Each row was made from one small tree. The marks that hang from a mark follow it in brackets, in the order of their numbers. Every link used is in the known rows. Write each row's tree.
(in the rows, 128 means zero)
Known rows:
Q889[Q777[Q812[Q170 Q647]]]: [114 132 117 107 116  88 144 116 138 105 128  95 111 110 109  90 121 143
 136 130 105 138 167 150]
Q170[Q812]: [105 166 110 163  91 131 122 140 119 147 127 122 121  77 108 135 132 138
 135  94 129  69 101  90]
Q812[Q170 Q647 Q668 Q777]: [147 152 139 105 189 120 141 118 110 123 134 130 183 134 111  94 119 151
  71 156 184 213 165 176]
Q668[Q210[Q130] Q812[Q170 Q647]]: [170 135 134  93  80  99 111 138 132 149 138 138 147 225 134  98  99 158
 150 155 100 134 139 117]
Q210[Q130 Q668[Q812]]: [114 129 124 140  57 106  93 166 171 154 119 125  59 143 137 175 166 128
 142  96  91  62  72  87]
Q812[Q170 Q668[Q210] Q777]: [136 158 147 124 184  98 131 100 134 122 131 140 175 116 148 102 113 131
 153 161 157 170 161 159]
Q170[Q812[Q668[Q210[Q130]] Q777]]: [137 140 138 125 148 149 127 139  94 135 138 134 167  61 144 147 125 124
 176 140 111 173 102 132]
Q777[Q812[Q668]]: [123 150 126 166 167 134 139 124 144  89 112 118 129  35 129 153 142 102
 126  69 137 108 136 143]
Q210[Q130 Q668]: [113 134 110 146  70 108  97 133 181 155 110 129  52 113 151 208 181 131
 160  95 100  48  62  98]
Q889[Q777[Q812[Q668[Q210]]]]: [117 132 114 135 160 138 137 109 159  93 115  98 119  51 158 147 131  98
 205  95  82  79 147 136]
Q210[Q668[Q812[Q170 Q777]]]: [ 99 163 147 125 106  55 124 142 153 147 135 137  84 146 126 106 144 148
  97 168 149 147 135 117]
Q777[Q812 Q889]: [ 91  96 128 162 111 149 143 111 155  99 107 106  93  66 109 127 125  79
 133  99 132  88 113 132]
Q668[Q210[Q130] Q812[Q170 Q777]]: [123 127 158 105  70  66 116 141 141 149 136 137 145 165 136  80  98 139
 160 188 108 167 133 135]
Q668[Q812[Q170 Q647 Q777[Q889]]]: [115  99 150  97 115 132 147 141 111 128 141 121 154 203  86  36  88 127
  43 183 160 208 156 149]
Q170[Q812[Q647 Q668 Q777[Q889]]]: [129 107 127 123 202 214 157 134  66 115 142 119 164  93  96 102 116 117
  67 146 172 207 130 143]
Q668[Q210 Q812[Q777[Q889]]]: [ 85 103 145 131  82 163 135 136 146 130 119 127 122 156 129  75  87  95
 139 162 130 123 116 100]
Q668[Q210 Q812[Q170]]: [132 159 129 134  83  71 119 124 156 139 130 137 132 189 134  92 105 131
 160 141 122  79 152 109]
Q130[Q210[Q668]]: [ 88 128  97 144  64 104  97 123 124 163 119 144  57 109 132 226 184 158
 133  69  98  34  84  92]
Q130[Q210[Q668[Q812[Q777[Q889]]]]]: [ 62  64 130 127  69 137 119 148 101 151 133 138  67 143 108 156 155 129
  75 125 105 116  92 101]
Q210[Q668[Q812[Q647]]]: [128 157 105 132  97 141 111 149 148 150 123 135  74 173 133 148 146 159
  99 106 131  75 111  69]
Q812[Q170 Q647 Q668 Q777[Q889]]: [142  93 141 101 207 155 155 114 103 112 135 117 181 150 106  77 112 112
  57 168 182 222 164 184]

Write each row's tree:
[109 128 150 121  46 118 109 148 155 151 123 133 131 136 149 102  96 134
 166 156  98 133 105 112]
Q668[Q210[Q130] Q812[Q777]]
[108 129 120 133  67  49 101 146 102 154 141 147  72 174 118 167 168 158
 103 106 101  79 129 107]
Q130[Q210[Q668[Q812[Q170]]]]
[120 104 131 139 190 191 153 114  86 113 134 128 160  78 128 120 119  93
 141 149 143 162 124 126]
Q170[Q812[Q668[Q210] Q777[Q889]]]
[117 158 150 120  89  79 123 122 142 139 136 138 149 163 137  63  87 141
 141 181 140 147 154 128]
Q668[Q210 Q812[Q170 Q777]]
[165 151 105 132 171 182 125 106 138 123 118 133 157 142 152 155 123 142
 147 106 138  99 137 111]
Q812[Q647 Q668[Q210]]
[106 154 130 111  97 139 114 149 146 148 131 136  81 152 128 119 139 165
  88 151 147 147 115  85]
Q210[Q668[Q812[Q647 Q777]]]
[126 101 127 115 149 125 154 107 117 103 127 116 126 133  96  99 115 113
  97 140 156 161 158 153]
Q777[Q812[Q170 Q647] Q889]
[127  73 143 120 154 181 135 119 137 123 121 119 153 106 154 140 123  87
 166 146 115 155 101 149]
Q812[Q668[Q210[Q130]] Q777[Q889]]
[157 128 120 141 133 147 116 118 155 131 113 134 143 108 173 179 138 112
 189  97  95  76  97 131]
Q812[Q668[Q210[Q130]]]
[133 129 125 133  37 119 103 149 164 148 117 130 119 159 154 134 113 125
 179 113  83  65  93  92]
Q668[Q210[Q130] Q812]
[193 129 125  96 168 123 116 115 122 127 129 142 175 175 153 146 128 140
 156 144 121 153 140 154]
Q812[Q170 Q647 Q668[Q210[Q130]]]
[145 131 118 104 190 107 151 121 128  82 127 100 142  93 111 107 130 125
 120 118 114 165 182 175]
Q889[Q777[Q812[Q170 Q647 Q668]]]
[184 135 112 122 165 173 128 133  81 132 141 135 166 113 144 166 131 145
 168 115 112 137 115 110]
Q170[Q812[Q647 Q668[Q210[Q130]]]]
[158  89 130 120 225 145 165 109 101  74 126 119 155 120 103 112 123  98
  79 126 167 188 173 178]
Q777[Q812[Q170 Q647 Q668] Q889]
[109 102 138 102 134 133 149 112 116 130 135 122 145 168  95  71 105 125
  71 183 174 197 145 153]
Q812[Q170 Q647 Q777[Q889]]
[ 73 110 136 151 110 167 148 128 105 133 135 120 125  82  89  98 115 104
 108 141 153 152 105 120]
Q170[Q812[Q777[Q889]]]
[ 93 124 107 148  44 105  95 150 118 160 130 142  57 142 125 197 168 161
 109  75  88  40  93  83]
Q130[Q210[Q668[Q812]]]
[182 126 116 116 153 178 118 121 136 135 118 132 159 145 167 173 131 141
 168 111 108 115 111 127]
Q812[Q647 Q668[Q210[Q130]]]
[161 152 124 123 206 113 145 115 107  91 129 122 160 100 120 120 133 138
  93 115 162 178 181 167]
Q777[Q812[Q170 Q647 Q668]]
[170 150 118 127 190 122 134 114 121 120 126 123 166 154 117 118 127 139
  87 117 162 147 163 161]
Q812[Q170 Q647 Q668]
[120 157 124 140 101  64 115 144 166 146 132 136  70 166 124 140 158 139
 112 125 134  80 128 101]
Q210[Q668[Q812[Q170]]]
[101  97 136 141 132 100 147 104 140  95 123 114 112 100  99 111 129  90
 123 127 139 126 145 156]
Q777[Q812[Q170] Q889]
[108 105 134 148 188 185 155 135  86 114 140 118 153  62  93 107 127  91
  94 130 159 179 107 144]
Q170[Q812[Q668 Q777[Q889]]]
[176 132 133 126 156  91 124 112 144 127 125 136 162 136 153 152 138 119
 184 130 110 118 132 159]
Q812[Q170 Q668[Q210[Q130]]]
[153 121 132 138 148 134 122 114 140  96 109 125 139  54 168 183 138 113
 203  96  97 111 121 143]
Q777[Q812[Q668[Q210[Q130]]]]
[138 158 115 128  78 155 115 133 143 150 124 132 128 191 140 105  96 155
 142 121 128  78 135  73]
Q668[Q210 Q812[Q647]]
[120  94 153 132 195 126 152 118 126 110 130 117 167 120 104  96 121  84
  82 153 168 190 144 186]
Q812[Q170 Q668 Q777[Q889]]
[143 166 111 157 172 156 128 114 105 132 136 139 149  79 144 154 130 120
 174  99 126  90 126  98]
Q170[Q812[Q668[Q210]]]
[120 122 105 120  62 130 103 155 100 155 133 143  74 176 117 188 162 184
  92  84  94  76 106  74]
Q130[Q210[Q668[Q812[Q647]]]]
